What can hang from each mark:
sagi: kulu safif sama sifu
supi: buto sagi
buto: diti kulu safif supi
sifu: sagi
vipu: sama
sama: buto
diti: sagi

(in the rows, 128 means zero)
Known rows, with every way that one mark hangs from another:
(sagi kulu safif (sama buto) sifu): [ 50 152 149 108 102 141 121 148 143 129 179 107 138 127 155  83 105 109
  55 107  79 151  75 168 162 147 163  92 104 231 145 127 165  18  73 133
 164 144 155 208 123 181 141 149 113 122  80 150 155 113 131 115  91 155
 136 141 184 156 167 125  77]
(diti (sagi sama)): [131 171 132 151  90  88 133 137 104 102 118 105 142 101 120  85 113 166
  98 125 101 111 130 137 156 128 164 119 111 182 136  88 119  98 113 198
 153  78 106 151 126 115 124 158 122 123 104 145 105 113 139 122 144 136
 101  57 160 149 115 148  92]
(sifu sagi): [ 88 211 152 119 110  58 148 147 115 105 131  87 118 120 166 106 120 137
  81 125 145 122 101 146 130 123 169 147 140 149 106  69 122 100 130 150
 119 114  96 112  95 111 117 112 137 127 104 161 162 117 119 131 152 138
 124  83 135 192 114 141 143]
(sagi kulu safif (sama (buto diti)) sifu): [ 45 131 150  97 115 151 135 147 165 143 174 126 138 118 132 109 105 116
  61 109  89 157  94 166 139 167 163 104  89 211 131 150 146  11  75 149
 164 146 169 218 121 194 120 152 101 120  88 138 137 119 117 144  78 158
 158 129 177 126 153 127  93]
(sama (buto diti kulu safif (supi sagi))): [107 152 131 149 133  96 173 125 109 142 147 179 117 105 101 132 144  90
 134 179 189 185 124  99 103 156 164 152 110  74  71 192 100 157 143 169
  42 156 144  52 141 115  88 157  56 125 175 152  99 148 117 160 145 127
 206  51  78  69 131 156 187]
(vipu (sama buto)): [ 91 164 155 119  68  94 144 123  92 148 180 118 120 131 127  82 120  92
  99 133 132 120  81 103 151 119 147 149 127 184 102 109 128 105 137 174
  97 128 124 128  92 130 156 128 101  83 130 123 163 135 156 126 166 108
 127  71 147 167 145 142 106]
(supi sagi): [110 193 138 111 109  84 158 148 125 113 122  86 109 130 147 116 129 134
  93 153 142 115 131 143 123 145 170 156 146 175  93 108 131 118 142 166
 105  79 113 112 118 119 136 140 119 115 120 171 129 103 143 111 138 141
 130  71 124 171 135 139 141]
(vipu (sama (buto diti safif supi))): [109 142 123 152  92  95 177 109 105 157 164 183 133  93  95  98 123  84
 131 145 155 191 108  84 139 127 158 168 107 121  81 166 100 132 136 185
  63 162 166 100  96 143 109 153  73  91 181  90 123 143 117 176 175  91
 211  51 109  73 154 162 158]
(vipu (sama (buto diti supi))): [ 94 143 144 142  82 100 167 122 105 164 164 151 123  87  98  93 108 100
 114 123 151 166 113  92 116 143 152 158  85 139  65 158 100 118 133 184
  70 136 148 135  85 144 143 150  86  93 174 100 134 147 136 183 165 110
 183  58 119 100 151 150 149]
(sagi kulu safif (sama (buto supi)) sifu): [ 59 151 150 136 110 134 129 153 132 132 169 126 145  94 144  78  98 114
  66  92 101 175  89 155 154 146 159  99  79 206 123 146 150  30  78 138
 151 147 158 185 116 183 139 165 111 137 110 138 134 116 131 144  94 146
 168 134 166 116 180 115  92]
(diti sagi): [140 175 131 148  81  77 125 128  98 111 135 108 124 106 119 112 109 146
  93 130 124 117 128 139 141 124 161 134 139 170 116  81 115 127 114 186
 119  85 101 107 120 102 132 143 104 138 105 144 110 118 130 112 156 137
 117  50 144 159 135 153 109]
(buto kulu safif (supi sagi)): [122 185 114 162 142  61 166 132  98 117 147 170 121 100 124 120 131 118
 134 171 163 177 140 109 130 151 162 158 132  84  90 167 120 155 143 161
  56 120 133  48 128 112  79 168  86 131 164 168 102 114 129 131 162 125
 190  47  84  84 138 137 185]
(buto kulu): [105 193 129 152 121  67 148 125 107 129 168 133 122 120 131 137 116 114
  96 131 135 141 115 140 129 161 154 136 140 127 110 130 140 124 123 154
  95 105 102 107 107 124 102 138 111 120 100 146 135 114 144 133 147 139
 131  61 135 138 123 149 152]
(sama (buto diti kulu supi)): [ 93 157 131 167 121  90 165 120 113 156 171 156 125  94  91 143 118  95
 113 141 175 182 110 117  94 169 148 147  91  88  67 166 115 144 120 167
  49 153 119  97 111 129 114 145  74 125 145 125 121 147 125 186 150 142
 174  53 104  84 130 155 173]
(sama (buto diti supi)): [102 159 140 143 101 100 163 126 125 156 140 129 126  84 102 131 119 104
  98 132 168 170 111 124 100 150 158 155  92 136  57 138 108 131 123 185
  65 142 132 121 103 140 138 146  84 113 141 112 120 137 115 180 150 135
 175  58 120 113 147 155 164]
(supi (buto (diti (sagi safif)) kulu)): [111 144 137 172 100  94 107 129 127 111 132 152  91 131 106 148 117 154
  99 122 121 148 154 126 134 154 153 126 134 131 113 151 118  95  87 133
 116 119 127  76 144 129  77 159  70 138  97 146 110 128 126 123 117 185
 112  60 106  97 132 156  83]
(supi (buto kulu safif) sagi): [113 178 142 141 132  81 145 120 112  97 122 141  97 161 143 134 159 116
 120 169 136 145 145 108 147 140 166 157 168 118 101 155 122 125 141 135
  80 110 132  27 123 118  88 155  85 105 127 184 140 105 128  94 148 154
 132  69  86 125 122 169 144]
(sama (buto (diti (sagi sifu)) kulu safif)): [120 120 136 128 107 114 137  94  88 130 184 179 123  95 106 134 112  92
 122 158 141 166  92 112 139 129 162 133 127 114 143 155  99 119 118 183
  87 150 115  71 132 128  75 130  31 135 125 142 101 151  93 147 143 124
 174  59 135 115 135 161 124]
(vipu (sama (buto kulu safif))): [ 99 154 127 142  91  80 154 103  77 143 208 179 128 136 114  92 134  72
 130 150 132 149  83  92 165 121 149 146 149 119 117 154 132 126 142 165
  69 156 136  73 106 119  98 132  76  85 141 120 151 141 146 121 180  96
 158  64 126 116 141 154 136]
(sifu (sagi safif (sama buto))): [ 58 182 168 111  98 103 141 162 127 107 143  88 121 124 170  75 128 132
  69 114 128 122  64 151 154 106 163 113 109 172 132  74 148  54  95 145
 145 154 120 157 120 130 119 128 136 110  87 156 174 140 129 120 125 168
 108 110 142 183 112 129  86]

Rows:
[ 68 152 145 108 100 135 129 175 144 130 144  96 123 161 145  82 129 118
  71 141 100 127 105 149 145 151 176  95 105 222 120 128 152  54  90 138
 157 123 164 180 156 146 157 161 132 123 108 177 150 125 161  93  88 169
 121 126 143 142 145 121  81]
(supi (sagi kulu safif (sama buto)))
[ 86 159 115 134 127 103 150 176 154 144 125 136 110 114 122 132 102 141
  83 129 141 180 165 151 108 195 172 124 100 158  68 173 122  81  96 135
 117 112 184 152 146 162 120 178 114 150 154 161 103 109 130 146  90 157
 203  91 114  73 160 119 143]
(buto diti (supi (sagi kulu safif)))
[ 79 139 145 118 135 125 172 101 115 125 179 173 142  96 118 126 131  96
 115 146 122 172  75 130 142 148 156 155  99 124 136 180 127  81 125 183
 106 155 129 122 108 161  64 145  58  95 119 137 123 133 106 157 129 118
 170  83 146 108 114 153 147]
(sagi (sama (buto diti kulu safif)) sifu)
[ 88 155 135 134 114 105 162 116 122 152 175 136 124 126 108 148 122  88
 108 148 156 146  98 129 101 164 155 137 117 115  91 145 128 135 122 167
  67 148 114 114 114 133 117 128  82 113 118 133 136 145 128 157 135 145
 146  63 125 128 121 162 153]
(sama (buto diti kulu))
[ 94 165 165  99 132 113 150 126 128  73  99 113 107 126 171  94 153 140
 107 151 100 138 133 127 172 119 163 168 141 190 129 134 118  56 133 163
 133  91 141 110 112 160  95 168  91  83 115 179 137  89 108  95 121 145
 127 104 129 159 132 154 119]
(supi (buto safif) (sagi sama sifu))
[106 177 126 165 125  71 138 101 112 100 143 158 113 143 132 137 154 109
 120 148 121 164 132 119 158 128 158 152 171 117 107 149 136 127 125 136
  89 132 132  38 110 132  68 150  89 103 102 140 145 103 122 117 158 141
 131  58 106 121 129 176 148]
(supi (buto kulu safif))
[104 146 143 131  97 110 122 140 111 106 139 110 147 100 135  78  93 151
  80 116  70 136 123 145 157 148 174  98 104 227 158 112 113  48  93 178
 181  79 116 180 121 154 129 153 114 147 102 146 114 107 139 114 102 130
 133  97 192 144 147 130  81]
(diti (sagi kulu sama sifu))
[ 81 184 167 144 105  81 159 157 103 115 128  89 128  87 147  64 126 122
  88 124 161 147  77 126 132 120 170 128  83 144  95  95 114  99 115 163
 111 144 104 137  99 123 135 132 124 116 136 150 160 142 128 156 150 144
 140  88 127 151 110 141 137]
(sifu (sagi (sama (buto supi))))
[104 167 160 117 124 100 149 141 153 115  89  94  94 150 132 145 149 144
  99 148 140 125 166 127 102 152 173 173 132 170  67 137 100 104 132 159
 102  85 141 106 111 147 128 158  97 102 124 166 134 108 123 127 120 169
 125  71 101 149 125 169 141]
(supi (buto diti) sagi)
[ 74 181 170 113 100  91 148 147 112 110 136  74 135 121 154  72 137 123
  83 131 133 111  69 141 143 114 170 124 109 164 115  70 124  91 121 162
 130 131  97 148 103 112 135 115 131 108 108 156 175 144 130 130 141 148
 104  99 146 196  99 148 121]
(sifu (sagi (sama buto)))
[114 168  99 174 147  58 172 111 116 138 154 199 133  75  99 148 121 113
 127 149 162 209 143 120 126 172 158 163 118  60  81 184 118 146 130 173
  56 149 149  70 113 133  43 162  77 124 152 118  96 117 106 182 157 111
 212  35 100  51 132 165 205]
(buto diti kulu safif supi)
[108 173 119 160  96  81 165 108 101 142 155 147 143  98 120 106 127  87
 115 148 159 177  96 117 151 109 161 152 128 125  82 128 124 157 120 174
  62 164 145  76 110 116 119 147  84 115 139 122 131 135 107 151 167 113
 181  61 115 119 154 165 164]
(sama (buto safif supi))
[ 60 185 133 130 119  85 122 178 140 106 135  98 136 129 165  81 108 153
  60 102  90 139 102 166 152 154 180  92 113 188 134  94 147  25  79 126
 183 123 148 187 126 151 101 140 171 146  90 164 166 111 138 112 102 161
 132 120 159 147 124 130  99]
(sifu (sagi kulu safif sama))
[124 124 101 173  85 107 132 121 110 156 142 181 150  99  74 113 108  94
 121 158 137 186 128 111 125 143 187 112 100 141  87 147  82 145  99 179
  95 158 169  99 146 117 121 161  65 162 153 115  95 149 104 150 138 126
 210  48 128  64 163 170 136]
(sama (buto (diti (sagi kulu)) safif supi))
[ 55 158 166 113 116 123 140 129 119 116 191 132 122 105 159  99 111 110
  78 112 112 147  59 156 155 138 141 116 107 158 151 146 171  44  97 143
 131 139 114 155 122 164 105 133  90 108  85 153 143 123 135 131 114 155
 121 117 159 145 135 114  87]
(sagi safif (sama (buto kulu)) sifu)
[105 139 122 134  92  93 147 142  92 153 165 166 131 132 113  63 124  86
 124 165 133 160 118  77 147 135 174 132 119 165  84 164 103 118 133 151
  87 145 178  96 124 129 150 163  93 116 192 144 136 133 150 117 150 103
 208  76 114  88 171 139 135]
(vipu (sama (buto safif (supi (sagi kulu)))))
[ 99 161 151 170  95  76 157 119  67 152 197 163 121 102 109  82 111  90
 118 122 154 160  89  88 134 138 142 136 108 112  92 164 119 129 135 161
  59 146 124  92  93 123 131 139  88 105 164 118 143 144 167 152 175 110
 159  56 115  98 140 132 141]
(vipu (sama (buto kulu supi)))
[ 98 146 136  93 122 122 180 132 142 129 117 129 134 125 119 111 155 116
 116 177 143 143 114 118 134 140 177 158 106 155 106 139 116 113 138 202
 109 128 156 132 134 129 104 156  92  93 142 155 121 131 124 130 130 133
 156  72 120 127 111 166 150]
(supi (sagi (sama (buto diti safif))))
[109 141 142 133 115 106 119 125 119 115 175 160 106  91 121 142  90 148
  93 115 126 155 121 148 129 157 146 125 120 122 140 154 136  63  91 155
 122 112 115 117 130 148  64 140  60 154  99 144  92 123 116 140 111 152
 156  74 148 114 142 125  98]
(buto (diti (sagi safif sifu)) kulu)
[ 75 160 138 125 135  89 168 131 114 118 155 149 137 117 130 114 147 100
 115 156 149 162  86 116 132 138 172 140 100  91 124 139 110 105 125 171
 104 175 127 101 121 123  55 124  98 113 128 150 143 156 110 155 145 132
 160  71 119 112  81 172 163]
(sifu (sagi (sama (buto diti kulu safif))))
[ 99 144 128 115  87 102 165 102 111 155 177 169 137 119 106 108 131  81
 126 155 132 157 100  93 151 125 159 168 127 144  98 147 108 117 135 186
  84 152 166 113 100 137 107 141  78  78 148 105 135 140 121 147 170  96
 186  58 130 115 139 168 145]
(vipu (sama (buto diti safif)))
[ 92 164 138 133 137 103 167 170 160 116 101 124 112  85 128 110 117 172
  93 122 144 164 160 145 122 171 163 145  72 148  88 159 130  73 113 172
 130  94 163 166 140 158 100 186 118 123 150 160  96 107 134 157 107 156
 171  81 109  75 128 119 142]
(buto diti (supi (sagi safif sama)))
[117 130 156 140 115 119 132 109 128  86 101 144 124  99 116 106 134 159
 114 138  92 160 151 119 166 122 170 157 118 173 143 142  89  69 110 190
 151 103 142 113 118 163  74 169  56 109 114 137  99 106  92 134 130 140
 136  65 146 121 125 169 100]
(supi (buto (diti (sagi sama sifu)) safif))
[103 165 126 142 117  91 154 105 145 112 108 144 117 129 120 147 153 120
 116 145 122 170 155 125 143 136 171 180 153 139  85 143 116 117 125 163
  98 124 161  80 104 146  78 158  84  92 110 121 137 108  98 139 144 141
 151  54 109 122 128 193 154]
(supi (buto diti safif))
[105 135 134 152  91 110 118 126 114 143 170 162 117 118  98 145 110 125
  99 139 143 145 104 132 113 147 153 106 113 121 118 137 128 112  88 156
 104 146 120 101 151 118 103 140  65 146 100 137 107 160 129 129 129 167
 133  64 127 111 136 149  92]
(sama (buto (diti (sagi safif)) kulu))
[ 94 144 143 128 101 119 104 151 130 102 153 118 134 101 141  79  82 157
  68  96  66 140 120 165 175 146 170  92 104 227 165 118 144  13  70 152
 192  98 139 191 144 160 115 162 112 156  90 151 108 104 137 102  93 148
 133 114 192 138 157 112  56]
(diti (sagi kulu safif sama sifu))
[ 81 174 164 132 154  94 158 159 123  92 156 142 102  81 157  93 105 158
  89 111 137 169 115 141 136 164 141 136  92 133 129 176 150  42 118 140
 121 105 127 134 130 164  87 172  96 129 137 185 101  98 140 133 104 152
 158 100 124  95 140  93 121]
(buto kulu (supi (sagi safif sama sifu)))
